What can hang from each mark:
vika: fomu godo sobubab
sobubab: fivan varik
turo: rivan
lodati: varik
rivan: fomu rupa sobubab vatu
fivan: turo
rupa: rivan
dupigiv: fomu
fomu: rivan vika

Each row was made from one small tree. The marks that hang from a mark follow it in brackets, in alphabetical order. Every link used is in the known rows. Write each row's tree.
Known rows:
vika(sobubab): [ 15  10  39   9   3  -4  -4   8  -1   8  32   5   9 -11  18  11  -7  -1
  -4   3  -4  -1]
vika(fomu godo sobubab(fivan(turo) varik)): [ 12  -9  27  -3  -7   4  -9 -13 -18  -1  29  -6   1   5   6   6 -27  -4
   6  -7  -3  10]
turo(rivan(rupa sobubab vatu)): [  4  10  -6  15  -2 -12  14   4  16  14  -2  -1   6  -2   0   9  20 -12
 -29  20  -1 -31]
vika(fomu(rivan) godo sobubab): [ 14  13  51   4  -6  -6   5  -2 -13  -1  25  -2   4  -1  20  27 -21  -1
   1   7   8   5]
sobubab(fivan(turo(rivan(fomu rupa))) varik): [ -2  14 -14   3  -5   1  -4 -19   4  23   3  -8  -7  -6  -6  -8  -2   2
  -7  -8  -7 -14]
lodati(varik): [ 12  29  35  10   3  -4  -8   8  14   9  13   7   9 -26  14  -2   6  -8
 -13 -13   0  -5]
fomu(rivan(rupa vatu) vika(godo sobubab)): [  2   4  44  13  -6 -11  10  33 -18  -9  15  -6  -1  -4   8  32   4  -6
 -26  19   4  -5]
sobubab(fivan(turo(rivan(vatu))) varik): [  5   1 -24  20   3  -1   4  -6  -4   8   4  -4  -4  -4  -7  -8   3  -8
  -4  -9  -4 -14]
rupa(rivan): [  5   9  29  14  -3  -1 -10   2  11  16  23  11  14 -15   6   3  -2  -7
  -4   1   1 -10]
rivan(fomu(vika(godo)) rupa sobubab vatu): [ -3  -2   5  -1 -11 -16  -3  10  16   2  -6 -13  14  -7   1  22  23 -18
 -39  29 -10  -8]
sobubab(fivan(turo(rivan(rupa vatu))) varik): [  1   2 -18  17  -1   2   7  -2  -3  10   5  -2  -6  -1 -11  -6   7  -4
 -12  -3  -1 -20]
fomu(rivan vika(godo sobubab(fivan varik))): [ 13  -9  28  13  -3  -8  -6  26 -33  -3  12 -10  -9   3   0  16 -25  -2
   3   0  -3   3]
rivan(rupa): [  9  17  26   9   1  -2  -6   9  12  13  15   9  13 -12  10   6   4  -1
 -14   4   2 -12]
sobubab(fivan): [ 15   5  11  14   3  -4 -23   3  -3  11   9  10  12 -11   5  -2 -10  -3
  -3   3  -3  -5]
fomu(rivan(rupa vatu)): [  7  18  17  20   1  -3   9  13   5  10   6   3   3 -11   4  13  13  -5
 -16  11  11 -10]
sobubab(fivan(turo(rivan)) varik): [  6  10 -14  17   2   1  -2  -8  -7  16   6  -2  -6  -5  -3  -9 -10  -1
   1 -19  -5 -17]
rivan(fomu rupa sobubab(fivan varik) vatu): [ 11 -13 -22   3  -6  -5  -9  -7  15  17  -3  -9   6   2 -15  -4  16 -12
 -13  23  -7  -3]
fivan(turo(rivan(fomu vatu))): [ -4  24 -11  10  -1  -5  11 -19  16  12   4  -5   2 -18  10   6  20 -10
 -21   0  -8 -11]
dupigiv(fomu(rivan(sobubab vatu))): [ 15  21  -7  13  -2 -11   8  10  21   6  -5   0   2 -12  15  19   9 -14
 -12  19  10 -11]
fivan(turo(rivan)): [ -1  31   5  14   2   0   8  -7   6  15  10   2   2 -17  13   5   1  -3
 -14 -15  -3 -21]
dupigiv(fomu(rivan vika)): [  8  31  17  12   0 -13  -4  19   9   1   1   3  -4 -26  24  24  -8  -4
 -10   2   4 -18]
rivan(fomu(vika(godo sobubab(varik))) rupa): [  5  -5  37  -6  -9  -9  -3  14  -2   0  21 -14   4  -1   6  16  -3  -2
 -12   9 -14   1]
vika(fomu godo): [ 13   9  29   3  -3  -6 -11  -8   7  -1  14   3  22  -7  18  13 -10  -7
  -3   4   0  -3]
vika(fomu(rivan(vatu)) godo sobubab(fivan)): [ 16  -4  32   9  -6  -8  -5  -1 -23  -9  15  -2   1   3   8  21 -17  -7
  -2  19   7  10]

Write each row's tree:
[  5  17  27  16  -1 -11  -2  22  -9   0   0  -3   5 -14  12  23  -7  -6
 -13  -2   2  -6] : fomu(rivan vika(godo))
[  4   7  -3   2  -6  -7   0  -7  27  17   2  -5  13  -9   2   9  27 -14
 -28  26  -4  -7] : rivan(fomu rupa sobubab vatu)
[-13  29  -1   4  -2  -9   1 -11   9  11   3  -9  -6 -27  15  12   7  -7
 -27 -11 -17 -23] : fivan(turo(rivan(fomu(vika))))
[ 10   2   6   7  -3  -4 -19   4   5  20   1   4   8  -5  -2   3  -1  -6
 -19  16   0 -14] : rivan(rupa sobubab(fivan))
[ 14  -3 -24  15  -1 -10  -4  -2   0  19  -3  -6  -2   4  -9  -8  -8  -7
   0   0  -6 -22] : turo(rivan(sobubab(fivan varik)))
[ 17  -6  42  -1  -6  -7 -21  -6 -17  -4  26   3  13   2  13  14 -26  -3
   0  12  -3   6] : vika(fomu godo sobubab(fivan))
[  5 -12  26   4  -3   0 -10  14 -27  -3  20  -9  -5  -3   2  10 -19  -5
  -9 -11 -11   6] : fomu(vika(godo sobubab(fivan(turo) varik)))
[ -8  10 -14   5  -8 -21   7   0  18  11  -9 -11  -1 -13   0  17  27 -15
 -43  24 -14 -34] : turo(rivan(fomu(vika) rupa sobubab vatu))
[ -6  13   8   1  -5  -6  12  -7  -3  10  20 -18 -16 -15  10  10  -1  -2
 -14 -14 -21 -15] : fivan(turo(rivan(fomu(vika(sobubab(varik))))))
[ -2  15 -12   9  -3   2  19  -5  12  25   6 -10  -5  -2  -4   1   8  -6
 -18  -9  -2 -28] : fivan(turo(rivan(rupa sobubab(varik))))
[ 13  -7  25   6  -3   5  -7   5 -20   4  26  -5   2   5   2   2 -21  -2
   5  -8  -3  15] : vika(godo sobubab(fivan(turo) varik))
[ -6  -7  -6  13  -7   3  -9  -8   4  18   9   3   2 -13 -12   2   8 -20
 -22   8   0  -5] : rupa(rivan(sobubab(fivan(turo)) vatu))
[  5  27  32   7  -7 -14  -3  29   5  -4  -2   1   3 -12  21  29  -9  -1
 -17  11  11 -15] : dupigiv(fomu(rivan(rupa) vika(godo)))
[ 11   6   6   9  -6 -10  10  -6   6   2  -2  -8  10   0   7  23   3 -18
 -14  18  11  -2] : vika(fomu(rivan(sobubab vatu)) godo)
[  8  12  47  12  -2 -11   3  26 -20  -2  16  -5  -1  -9  16  30 -14  -3
 -12   2   0   0] : fomu(rivan vika(godo sobubab))
[ -6   4  -2  -5  -9  -7 -20  -7  -2  11  -7 -13   4 -14   2  14   0 -16
 -30   5 -13   2] : rivan(fomu(vika(godo)) sobubab(fivan(turo)))
[  9   3  -3  12   3   8 -12  -4  -4  14  12   0   0 -10  -2  -9  -9  -4
   3 -17  -3   0] : sobubab(fivan(turo) varik)
[  6  16   0   7  -6  -9   7  21  15  10  -4  -9 -13  -9   7  19  -1  -7
 -15   8   4 -26] : dupigiv(fomu(rivan(rupa sobubab(varik)) vika))
[ 22 -15  31   0  -7  -4 -15  -5 -16  -5  27  -4   8  10   6   5 -28  -3
  12   5  -4   8] : vika(fomu godo sobubab(fivan varik))
